What can hang from each mark
k778: k837
k324: k284 k428 k631 k722 k801 k855
k801: k324
k855: k324
k722: k324
k837: k183 k324 k778
k631: k478
k428: k324
k248: k855
k478: k631

Each row was made from one small tree. The marks that hang from a mark follow it in brackets, in the order of their numbers. Every link used is in the known rows. Write each row's tree.
Known rows
k428{k324{k284 k631 k722 k801 k855}}: [ 3.66  2.10 -2.59 -2.61 -3.65 -0.47  1.73  2.03 -1.49  3.07  0.24  3.25
 -0.41 -1.36  2.13 -0.61 -1.78 -2.25 -4.99  5.02  2.31  0.20]
k801{k324{k631{k478} k722}}: [ 1.62 -0.81 -2.67 -1.92  1.57  0.88 -1.62  0.60 -0.28  2.11 -1.51  0.42
 -1.76  0.74  0.85 -1.41 -2.15 -0.84  2.33  1.47 -0.83  2.76]
k324{k284 k722}: [-0.06  0.55 -1.20 -2.39 -0.74 -0.74 -0.64  0.02 -0.53  0.06  1.43  1.64
  0.86 -0.58  0.57  0.08 -1.95  0.22 -3.22  2.70  1.93  1.44]
k248{k855{k324{k722 k801}}}: [ 0.54  1.12 -1.89 -0.31  0.22  1.92  2.19  1.31 -0.65 -0.13  0.10 -0.42
 -1.50 -0.72 -1.12 -3.26 -0.90 -2.06 -4.54  5.04  0.20  2.55]
k855{k324{k631}}: [ 3.27  1.07 -0.55 -0.30  1.30  0.73  0.28  0.72 -0.49  0.54 -0.74 -0.30
 -1.85 -0.81 -0.47 -1.57  0.46 -1.43  1.13  1.68  0.66  1.51]
k324{k428 k722}: [-0.30 -0.40 -1.10 -1.30  0.40  0.37  0.10 -1.35 -1.31 -2.67 -1.39  3.15
 -0.67  0.16  0.25 -1.07 -3.01  0.47 -2.82  2.48  0.99  2.11]
k855{k324{k284 k428 k631{k478} k722 k801}}: [ 3.47  0.31 -3.16 -4.08  1.64  0.21  2.53  1.31 -1.53 -0.70  0.00  3.14
 -1.75 -0.75  1.01 -3.92 -3.13 -2.36 -0.21  6.91  4.17  4.56]
k478{k631}: [ 1.79 -0.51  0.49  0.42 -0.03  0.00 -1.24  0.62  0.35 -0.69 -0.71  0.25
  1.87  0.21  0.32 -0.05 -0.42 -0.48  1.31 -1.05 -0.35 -0.62]
k248{k855{k324{k284 k631 k722}}}: [ 2.71  1.74 -1.71 -1.50 -0.19  0.84 -0.39  0.40 -1.32  0.08  0.82 -0.19
 -1.01 -1.77 -0.65 -2.39 -0.05 -1.06 -4.72  5.63  1.21  2.57]
k248{k855{k324{k428 k722}}}: [ 0.29  0.89 -1.65 -0.23  0.72  1.81  0.77 -0.63 -1.34 -2.59 -0.62  0.42
 -2.79 -0.93 -1.13 -3.80 -1.14 -0.19 -5.39  4.72  1.01  3.57]
k324{k631}: [ 2.70  0.22  0.04 -0.37 -0.05 -0.08 -0.67  0.21 -0.68  0.58 -0.97  0.71
  0.55 -0.21  0.21  0.30  0.28 -0.81  1.15  0.94 -0.83 -0.36]
k722{k324{k284 k631 k801 k855}}: [ 3.20  2.10 -2.21 -1.24 -2.57 -1.13  1.90  2.85 -0.50  1.37  0.10  1.73
 -0.73 -1.34  2.64  1.21  0.11 -2.44 -2.68  4.80  1.63 -0.98]
k428{k324{k631 k722 k801 k855}}: [ 3.29  1.57 -1.93 -1.38 -3.17  0.35  1.70  2.02 -1.27  2.86 -1.41  2.43
 -1.09 -0.58  1.48 -0.96 -1.86 -2.42 -3.60  3.72  0.13  0.14]
k778{k837{k183 k324{k428 k801}}}: [-1.38  1.78 -1.79  1.06 -0.51 -1.08  6.32  0.61  0.41 -0.42 -1.37  3.61
 -2.37 -0.70  2.18 -1.65 -0.16 -2.20 -2.51  0.51  2.35  0.75]
k801{k324{k284 k631{k478} k722}}: [ 2.01 -0.23 -3.30 -3.25  1.09  0.06 -1.60  0.69 -0.55  2.22  0.16  1.15
 -1.18 -0.05  1.60 -1.03 -1.97 -0.56  0.99  2.83  1.37  2.88]
k837{k324{k284 k428 k631 k722}}: [ 3.14  1.07 -2.91 -1.04 -0.65 -0.05  0.65  0.66 -1.91 -1.17 -0.17  4.75
 -1.77 -0.69  1.31 -1.10 -1.75 -1.36 -4.37  3.53  3.00  2.63]
k855{k324{k722}}: [ 0.38  0.89 -0.95 -0.91  1.13  0.99  0.21  0.56 -0.06 -0.05 -0.07 -0.26
 -2.20 -0.41 -0.87 -1.99 -1.62 -0.75 -1.39  2.00  0.95  3.10]
k801{k324{k284 k428 k631{k478} k722 k855}}: [ 2.51  0.09 -3.05 -3.90 -0.12 -0.22 -0.12 -0.21 -1.64 -0.12 -0.21  3.61
 -1.29  0.00  2.85 -1.08 -2.64 -0.30 -2.90  5.72  2.82  2.73]
k324{k284 k428 k631 k722}: [ 2.78  0.46 -1.86 -3.05 -0.10 -0.64 -0.49 -1.16 -2.22 -1.94 -0.60  4.85
  0.57 -0.83  1.26 -0.27 -2.51 -0.09 -3.20  4.92  2.53  1.79]
k837{k183 k324{k722 k801} k778}: [ 0.73  0.60 -1.17  2.88 -0.37 -0.35  5.09  2.41  0.09  1.47 -0.28  1.93
  0.27  0.68  2.75 -0.10 -0.76 -4.01 -5.92  0.37  0.78  2.67]
k324{k284 k428 k631 k722 k801 k855}: [ 3.50  1.00 -1.89 -3.79 -2.21 -0.84  2.92  0.23 -2.45 -1.68 -0.29  6.23
  2.11 -0.64  2.72  0.28 -3.02 -1.98 -6.49  8.51  3.08  0.43]
k778{k837{k324{k284 k428 k631 k722}}}: [ 0.56  1.91 -2.94 -2.04 -0.05 -0.60  1.60  0.15 -0.53 -0.39 -1.00  3.73
 -3.01 -1.47  1.45 -2.23 -1.20 -0.91 -3.75  2.32  3.28  1.40]

Write each row's tree
[ 3.34  0.77 -1.31 -2.75  1.29 -0.38  0.04  1.34 -0.32  1.40  1.45 -0.94
 -1.72 -1.12  0.41 -2.73  0.16 -1.40  2.55  3.18  2.96  2.83] : k855{k324{k284 k631{k478}}}
[ 3.36  1.90 -2.72 -1.59 -2.09 -1.07  2.66  1.76 -1.60 -0.99 -0.90  3.94
 -1.55 -1.49  2.98  0.39 -0.72 -1.90 -3.74  5.94  2.94 -0.24] : k722{k324{k284 k428 k631 k801 k855}}
[ 3.47  0.51 -2.01 -3.06  1.81 -0.27  0.76  0.27 -1.31 -0.90  0.57  1.25
 -2.54 -1.17  0.78 -3.39 -0.66 -0.84  1.33  4.36  4.30  3.60] : k855{k324{k284 k428 k631{k478}}}
[ 2.97  0.09 -2.63 -2.96 -0.04 -0.55  0.59 -0.11 -1.39 -0.11  0.14  2.84
 -1.51 -0.26  3.07 -0.87 -0.79 -0.36 -1.46  4.75  3.26  1.52] : k801{k324{k284 k428 k631{k478} k855}}
[ 3.60  1.07 -0.98  1.98 -1.67 -0.66  5.88  1.48 -1.65 -0.38 -1.58  4.89
  0.66  0.40  4.05  0.19 -1.11 -4.36 -8.88  4.18  1.43  2.08] : k837{k183 k324{k428 k631 k722 k801 k855} k778}
[ 1.34  1.38 -0.64  2.73 -0.65 -1.58  3.48  1.43  0.15  1.50  1.89  0.91
  0.05 -0.53  3.23  0.78  1.81 -2.15 -5.64 -0.77  3.08  1.82] : k837{k183 k324{k284} k778}
[ 0.65  1.14 -3.55 -0.98 -0.23 -0.51  2.64  1.60 -0.69 -1.30 -0.61  3.20
 -2.80 -1.26  2.01 -0.52 -1.05 -0.98 -1.97  3.28  3.62  1.01] : k722{k324{k284 k428 k801}}
[-1.25  3.19 -0.42  0.09 -2.98 -2.57  4.32  0.63  0.88  1.40  1.76  1.35
 -1.13 -1.53  2.79  0.24  1.41 -1.14 -5.13  1.00  3.03 -0.34] : k778{k837{k183 k324{k284 k855}}}
[ 2.87  0.93 -2.83 -2.81 -0.70 -0.03  0.19 -0.67 -2.00 -0.96 -0.84  4.94
 -0.81 -0.51  2.70  0.62 -2.15 -0.20 -5.62  5.56  2.62  1.43] : k801{k324{k284 k428 k631 k722 k855}}
[ 0.98  1.40 -3.47 -1.88 -1.78  0.04  1.70  1.89 -0.70  2.64  0.46  2.48
 -1.70 -1.29  1.15 -1.46 -2.07 -1.29 -3.16  2.48  3.05  1.50] : k428{k324{k284 k722 k801}}
[ 4.18  1.28 -2.63 -2.08  1.35  0.30  3.41  0.94 -1.76 -1.34 -0.28  3.89
 -1.33 -1.42  1.19 -1.88 -0.70 -2.28 -1.40  5.66  4.52  2.06] : k855{k324{k284 k428 k631 k801}}
[ 3.42  0.65 -2.40 -1.71  1.59  1.34  2.72  0.79 -1.71 -1.59 -2.18  3.83
 -1.85 -0.38  0.15 -2.66 -2.71 -2.53 -1.61  5.35  1.78  3.12] : k855{k324{k428 k631 k722 k801}}
[ 2.66 -0.67 -1.41 -3.66 -1.09 -0.18  2.57  0.69 -1.80 -1.01 -1.26  3.77
  0.83  0.80  1.88 -2.06 -3.77 -2.28 -1.99  7.24  0.84  1.73] : k324{k428 k631{k478} k722 k801 k855}
[ 0.38  0.81 -2.95 -2.44 -0.60 -0.05  0.81 -0.80 -1.38 -1.46  0.00  4.28
 -1.30 -0.36  2.55  0.24 -2.36  0.44 -6.66  4.77  3.36  1.85] : k801{k324{k284 k428 k722 k855}}
[ 0.80  0.74  0.00  4.00 -0.12 -0.76  3.37  1.31  0.38  1.34  0.27  0.04
 -0.64  0.25  2.46  0.39  1.69 -2.30 -4.36 -2.13  0.96  1.87] : k837{k183 k324 k778}
[ 3.13  1.29 -1.50  0.25  0.25  1.67  2.23  1.55 -0.94  0.27 -0.41 -0.43
 -1.16 -0.99 -0.70 -2.76  1.04 -2.65 -2.29  4.82 -0.16  1.15] : k248{k855{k324{k631 k801}}}
[ 3.07  0.35 -1.16 -2.33 -1.70  0.15  2.83  0.14 -2.18 -1.91 -1.91  5.34
  1.40  0.19  1.81 -0.28 -3.21 -2.24 -5.05  6.99  0.55  0.43] : k324{k428 k631 k722 k801 k855}
